Each row was made from one walk, in order. Every step used is in the known rows, and no mark comes twice. Write each row's walk.
Known rows:
K, G, T, V, P: [ 0.00 -0.06 -0.02 -0.06  0.05 -0.13 -0.09 -0.10 -0.03  0.10 -0.17 -0.01
  0.09 -0.06 -0.01  0.13  0.04  0.08  0.18  0.04  0.01 -0.19 -0.05 -0.18
  0.12]
J, V, B: [-0.41  0.19 -0.03  0.11 -0.08 -0.11 -0.03 -0.02  0.10  0.39  0.13 -0.12
 -0.02 -0.06  0.00  0.29 -0.03  0.17 -0.07  0.07 -0.05  0.00  0.08 -0.05
  0.11]
V, H, G, T: [ 0.15 -0.12  0.01 -0.02 -0.05  0.27 -0.13  0.07  0.09 -0.11  0.22  0.00
 -0.17  0.05 -0.03  0.36 -0.22 -0.42 -0.06 -0.22  0.14 -0.22 -0.22  0.16
 -0.06]
J, V, T, G, P: [ 0.69  0.16  0.23  0.10  0.07 -0.07 -0.16  0.13 -0.12 -0.16 -0.14 -0.06
  0.03 -0.03  0.08 -0.46  0.02  0.02 -0.08  0.02  0.06 -0.11  0.36 -0.10
  0.12]
J, V, K: [-0.35  0.14 -0.20  0.06  0.27 -0.29  0.02 -0.07  0.09  0.20  0.11 -0.21
 -0.06 -0.09  0.07  0.00 -0.03  0.22 -0.04  0.07  0.00 -0.06  0.04  0.04
 -0.01]
K, G, T: [ 0.41 -0.01 -0.09  0.03  0.01  0.15  0.10 -0.14 -0.01 -0.18 -0.14  0.01
 -0.22  0.02 -0.05  0.25 -0.09 -0.25  0.02 -0.10  0.04 -0.04 -0.25  0.08
 -0.05]
J, V, T, G: [ 0.29  0.04  0.22  0.12  0.06 -0.19 -0.09  0.05 -0.14  0.15 -0.09 -0.11
  0.14  0.00  0.11 -0.48  0.05  0.12 -0.01  0.12  0.01 -0.35  0.14  0.11
 -0.11]
G, T, V, P: [-0.16 -0.07  0.00 -0.06  0.09 -0.05 -0.10 -0.03  0.03  0.10 -0.16 -0.01
  0.11 -0.08 -0.03  0.12  0.07  0.09  0.21  0.05  0.02 -0.14 -0.08 -0.23
  0.13]
H, V, J: [-0.35 -0.05  0.09 -0.17  0.00 -0.07  0.21 -0.02  0.27  0.21  0.21  0.04
 -0.01 -0.03  0.03 -0.25 -0.11  0.18 -0.13  0.19 -0.03 -0.05  0.06  0.15
  0.07]
J, V, B, G: [-0.54  0.13 -0.11  0.09  0.01 -0.16  0.08 -0.14 -0.04  0.12  0.27 -0.08
  0.03 -0.03 -0.01  0.14  0.03  0.06 -0.10  0.09 -0.16  0.04  0.25 -0.08
  0.02]
T, V: [-0.15  0.15  0.11  0.02  0.07 -0.23  0.07  0.14 -0.23 -0.05 -0.04  0.08
  0.09 -0.11 -0.05 -0.25  0.42 -0.04 -0.04 -0.02 -0.02  0.01  0.08 -0.25
  0.14]
H, G, P: [ 0.42  0.10  0.12  0.00  0.07  0.10 -0.27  0.09 -0.09 -0.18  0.08 -0.05
 -0.09  0.03  0.02 -0.06 -0.08 -0.29 -0.30 -0.14  0.04 -0.15  0.36 -0.09
  0.25]
B, G, T, V, H: [-0.02 -0.15  0.06  0.01 -0.14 -0.12  0.01  0.21 -0.06 -0.11  0.33  0.16
  0.01 -0.07 -0.05  0.02  0.06 -0.15  0.09 -0.17  0.07  0.03 -0.08 -0.07
 -0.06]
J, V, T: [-0.27  0.13  0.17  0.13  0.17 -0.22  0.08  0.21  0.10  0.24  0.01 -0.12
  0.09 -0.08  0.07 -0.54 -0.02  0.10  0.04  0.09  0.05 -0.21  0.04  0.04
 -0.07]
K, G, T, V, J: [-0.09  0.21  0.09 -0.07 -0.06 -0.30  0.16 -0.11  0.10 -0.04  0.01 -0.01
 -0.01 -0.05  0.03 -0.20  0.06 -0.08  0.01  0.24  0.07 -0.13 -0.10  0.01
  0.05]
V, H: [-0.05 -0.36  0.02 -0.06 -0.13  0.02 -0.19  0.14  0.05  0.14  0.34  0.06
 -0.02 -0.02  0.01  0.01 -0.16 -0.07 -0.04 -0.16 -0.04 -0.06 -0.06  0.11
 -0.11]
P, G, K: [-0.12  0.01 -0.07 -0.08 -0.13  0.41  0.05  0.08  0.07 -0.13 -0.25  0.06
  0.09  0.15 -0.05  0.04  0.06  0.12  0.09  0.06 -0.03  0.47 -0.19  0.07
 -0.11]
P, G: [-0.38 -0.07 -0.05 -0.06  0.01  0.21  0.07 -0.21 -0.04 -0.01 -0.17  0.04
  0.10  0.07 -0.02  0.03  0.04  0.11  0.01  0.14 -0.12  0.29  0.09 -0.06
 -0.23]
J, V, K, G, P: [ 0.62  0.19 -0.05  0.07  0.10 -0.24 -0.09 -0.09 -0.08 -0.15 -0.04 -0.09
 -0.15 -0.04  0.05 -0.10 -0.09 -0.01 -0.17 -0.05  0.02 -0.01  0.33 -0.09
  0.18]
G, T, V: [-0.01  0.21  0.08  0.03  0.06 -0.06  0.18  0.15 -0.15 -0.22 -0.11  0.11
 -0.01 -0.10 -0.08 -0.05  0.36 -0.14  0.07 -0.06  0.08  0.07 -0.13 -0.25
  0.13]
K, G, P: [ 0.73  0.08  0.04  0.02  0.02 -0.06 -0.12 -0.04 -0.15 -0.23 -0.11  0.01
 -0.13  0.02  0.02 -0.13 -0.05 -0.14 -0.20 -0.09 -0.03  0.02  0.31 -0.11
  0.19]
G, K: [ 0.05  0.01 -0.04 -0.05 -0.06  0.32 -0.03  0.23  0.06 -0.09 -0.13  0.00
  0.01  0.12 -0.06  0.00  0.08  0.02  0.01 -0.05 -0.03  0.24 -0.24  0.10
  0.03]
T, V, K, G: [ 0.23 -0.01 -0.17  0.09  0.03 -0.51 -0.06 -0.30 -0.17  0.09  0.00 -0.08
 -0.07 -0.01  0.07  0.00 -0.02  0.03 -0.05 -0.03 -0.08 -0.22  0.08  0.07
  0.01]
K, G: [ 0.34 -0.09 -0.06  0.02 -0.01 -0.18 -0.04 -0.21 -0.18  0.05 -0.06 -0.02
 -0.09  0.04  0.01 -0.03 -0.02 -0.11 -0.16 -0.05 -0.12 -0.18  0.09  0.11
 -0.03]
B, G, K: [-0.09  0.02 -0.09 -0.03 -0.04  0.25  0.05  0.14  0.00 -0.21 -0.01  0.02
  0.04  0.11 -0.07 -0.04  0.11 -0.02  0.01 -0.02 -0.09  0.28 -0.11  0.08
  0.00]
P, G, T, V: [-0.13  0.23  0.06  0.02  0.03  0.00  0.22  0.06 -0.15 -0.25 -0.19  0.14
  0.05 -0.07 -0.08 -0.01  0.36 -0.07  0.12  0.02  0.07  0.25 -0.08 -0.27
  0.01]
H, G, T: [ 0.10  0.02  0.00  0.00  0.06  0.31 -0.07  0.00  0.04 -0.14  0.05 -0.05
 -0.18  0.04 -0.04  0.33 -0.11 -0.40 -0.09 -0.15  0.11 -0.22 -0.19  0.11
  0.00]
J, V: [-0.23  0.33  0.05 -0.01  0.22 -0.08  0.20  0.20 -0.06  0.07  0.04 -0.07
  0.02 -0.11 -0.04 -0.21  0.26  0.07 -0.18  0.06  0.04  0.05  0.15 -0.10
  0.05]
B, G, T: [-0.07  0.01 -0.12  0.03  0.13  0.25  0.18 -0.07  0.02 -0.31  0.01  0.00
 -0.16  0.00 -0.09  0.21  0.01 -0.22  0.05 -0.03  0.00  0.10 -0.16 -0.03
 -0.08]

Which walk is each row?
[ 0.29  0.11 -0.19  0.06  0.08 -0.03  0.15 -0.17  0.05 -0.10 -0.08 -0.09
 -0.24 -0.01  0.00  0.29 -0.14 -0.11  0.05 -0.05  0.08 -0.05 -0.22  0.11
 -0.05]	J, V, K, G, T
[-0.18 -0.08 -0.10 -0.13 -0.11  0.40 -0.06  0.02  0.14 -0.02 -0.28  0.01
  0.16  0.16 -0.03  0.16 -0.03  0.22  0.18  0.12 -0.04  0.39 -0.16  0.05
 -0.10]	V, P, G, K
[ 0.34 -0.20  0.21  0.08 -0.01 -0.08 -0.07  0.03 -0.10  0.19 -0.04  0.03
  0.12  0.02  0.10 -0.42 -0.04  0.18  0.00  0.02 -0.05 -0.31  0.15  0.16
 -0.08]	H, V, T, G
[-0.22  0.06 -0.07 -0.13 -0.07  0.35  0.03  0.09  0.12 -0.01 -0.26  0.00
  0.18  0.12 -0.03  0.10  0.03  0.26  0.17  0.15  0.01  0.42 -0.12  0.01
 -0.09]	J, V, P, G, K
[-0.26 -0.34 -0.02 -0.16  0.10  0.09 -0.06 -0.03  0.15  0.36  0.02  0.06
  0.10 -0.05 -0.01  0.09 -0.13  0.34  0.04 -0.03 -0.08 -0.09  0.11 -0.05
  0.13]	H, V, P
[-0.20 -0.21  0.18  0.07  0.06 -0.08  0.10  0.18  0.16  0.30  0.07  0.07
  0.05 -0.05  0.05 -0.47 -0.17  0.19  0.05 -0.07 -0.01 -0.17  0.05  0.10
 -0.03]	H, V, T
[ 0.24 -0.13 -0.23  0.07  0.03 -0.35 -0.12 -0.37 -0.08  0.14  0.01 -0.14
 -0.12  0.04  0.08  0.08 -0.19  0.02 -0.09 -0.03 -0.11 -0.25  0.04  0.19
 -0.05]	V, K, G
[ 0.22 -0.14  0.07  0.00 -0.20 -0.16 -0.04  0.18 -0.08 -0.05  0.25  0.16
 -0.02 -0.06 -0.02  0.05  0.02 -0.17  0.06 -0.20  0.09 -0.02 -0.11 -0.02
 -0.05]	K, G, T, V, H
[ 0.32 -0.03 -0.21  0.06  0.05  0.02  0.05 -0.23  0.07 -0.12 -0.08 -0.07
 -0.25  0.01  0.00  0.33 -0.19 -0.15  0.07 -0.08  0.04 -0.08 -0.27  0.13
 -0.08]	V, K, G, T
[-0.24  0.23  0.13 -0.08 -0.03 -0.22  0.08 -0.04  0.13 -0.03  0.09 -0.05
  0.01 -0.05  0.03 -0.19  0.06 -0.16 -0.03  0.22  0.10 -0.21 -0.06  0.03
  0.07]	H, G, T, V, J
[-0.18 -0.11 -0.08 -0.14 -0.12  0.41  0.04  0.07  0.16  0.03 -0.23  0.09
  0.17  0.15 -0.04  0.14 -0.03  0.31  0.16  0.07 -0.03  0.44 -0.13  0.05
 -0.06]	H, V, P, G, K
[-0.11 -0.01 -0.09 -0.02  0.03  0.41  0.18 -0.11  0.10 -0.23 -0.21  0.05
 -0.10  0.05 -0.07  0.30 -0.05 -0.10  0.14  0.04  0.04  0.29 -0.25 -0.03
 -0.19]	P, G, T
[-0.34 -0.16 -0.03  0.06 -0.18  0.04  0.00 -0.04  0.17  0.45  0.21  0.08
 -0.04 -0.03 -0.01  0.37 -0.18  0.26 -0.06 -0.07 -0.12  0.04  0.08  0.02
  0.17]	H, V, B
[ 0.11  0.02  0.03 -0.02 -0.01  0.22 -0.05  0.13  0.08 -0.10  0.23 -0.03
 -0.15  0.01 -0.03  0.32 -0.17 -0.38 -0.07 -0.18  0.18 -0.19 -0.18  0.12
 -0.04]	J, V, H, G, T
[-0.53 -0.02 -0.08 -0.12  0.08  0.11  0.05 -0.20  0.04  0.17 -0.20 -0.04
  0.21  0.01  0.01  0.09 -0.01  0.32  0.11  0.24 -0.06  0.23  0.17 -0.13
 -0.17]	J, V, P, G
[-0.17 -0.10 -0.12 -0.07  0.04  0.40  0.09 -0.20  0.18 -0.11 -0.24  0.01
 -0.03  0.04 -0.06  0.39 -0.14  0.02  0.23  0.08  0.04  0.20 -0.23 -0.05
 -0.16]	V, P, G, T
[-0.48 -0.10 -0.04 -0.10  0.01  0.03 -0.02 -0.22 -0.04  0.11 -0.24  0.03
  0.25  0.00  0.00  0.07  0.08  0.26  0.17  0.20 -0.09  0.20  0.13 -0.19
 -0.12]	T, V, P, G
[-0.03 -0.14  0.06 -0.04 -0.19 -0.04 -0.01  0.18 -0.03 -0.07  0.23  0.18
  0.04 -0.06 -0.03  0.07  0.05 -0.09  0.12 -0.13  0.09  0.14 -0.12 -0.08
 -0.11]	P, G, T, V, H
[ 0.33 -0.17  0.19  0.12  0.00 -0.11 -0.22 -0.05 -0.13  0.13 -0.11 -0.09
  0.12  0.06  0.11 -0.42 -0.04  0.07  0.03  0.08 -0.07 -0.38  0.07  0.15
 -0.15]	V, T, G
[-0.49 -0.13 -0.10  0.07 -0.04 -0.06  0.10 -0.15 -0.01  0.15  0.31  0.05
  0.01 -0.01 -0.02  0.20 -0.05  0.13 -0.10 -0.01 -0.20  0.07  0.25 -0.03
  0.05]	H, V, B, G
[ 0.14  0.17  0.03  0.10 -0.01 -0.10 -0.08 -0.01 -0.11 -0.23  0.08  0.02
 -0.02 -0.04  0.00 -0.02  0.07 -0.05 -0.10 -0.03 -0.07  0.14  0.41 -0.29
  0.24]	T, V, B, G, P
[ 0.23  0.22  0.06  0.05  0.01 -0.18  0.18  0.04 -0.23 -0.23 -0.12  0.11
 -0.03 -0.09 -0.07 -0.05  0.32 -0.18  0.04 -0.06  0.09  0.00 -0.09 -0.19
  0.11]	K, G, T, V
[ 0.25  0.09  0.02  0.02  0.13  0.05 -0.05  0.02 -0.11 -0.35  0.04  0.00
 -0.06 -0.03 -0.02 -0.19  0.04 -0.13 -0.16 -0.04 -0.07  0.13  0.38 -0.21
  0.17]	B, G, P
[-0.28  0.08 -0.20  0.07  0.12 -0.24  0.04 -0.17  0.04 -0.01 -0.04 -0.07
 -0.04 -0.06  0.03  0.15  0.04  0.14  0.16  0.04  0.04  0.06 -0.12 -0.08
 -0.05]	P, G, T, V, K
[-0.11 -0.08  0.07 -0.06 -0.04 -0.09 -0.01  0.29  0.02  0.15  0.38  0.03
  0.01 -0.09  0.00 -0.09 -0.03  0.00 -0.10 -0.10  0.06  0.01  0.03  0.05
 -0.08]	J, V, H
[ 0.23 -0.16 -0.18  0.04  0.03 -0.33  0.03 -0.29 -0.04  0.19  0.09 -0.02
 -0.13  0.01  0.07  0.08 -0.19  0.14 -0.12 -0.10 -0.09 -0.16  0.12  0.20
 -0.02]	H, V, K, G
[ 0.39 -0.04  0.09  0.04 -0.12  0.19 -0.15  0.19  0.01 -0.03 -0.21 -0.04
  0.11  0.15  0.04 -0.25  0.02  0.09  0.11  0.02  0.00  0.00 -0.19  0.22
 -0.04]	V, T, G, K
[-0.34  0.22  0.08 -0.10 -0.05 -0.17  0.20 -0.10  0.14 -0.06 -0.05  0.00
  0.05 -0.06  0.03 -0.18  0.09 -0.01  0.08  0.31  0.07  0.04 -0.10 -0.03
 -0.01]	P, G, T, V, J
[-0.03 -0.11  0.14 -0.03 -0.12 -0.15 -0.33  0.13 -0.14  0.11  0.44  0.02
  0.05  0.02  0.04  0.03 -0.05 -0.36 -0.25 -0.22  0.06 -0.42  0.14  0.11
  0.04]	T, V, H, G
[ 0.39 -0.07  0.13  0.02 -0.15  0.21 -0.06  0.25  0.03  0.01 -0.15  0.04
  0.12  0.14  0.03 -0.26  0.03  0.19  0.09 -0.02  0.02  0.05 -0.14  0.22
 -0.01]	H, V, T, G, K
[ 0.09  0.03  0.01 -0.06 -0.09  0.30 -0.20  0.20  0.02 -0.04  0.03 -0.03
  0.01  0.17 -0.02  0.09  0.00 -0.20 -0.14 -0.11  0.02 -0.05 -0.14  0.20
  0.07]	H, G, K
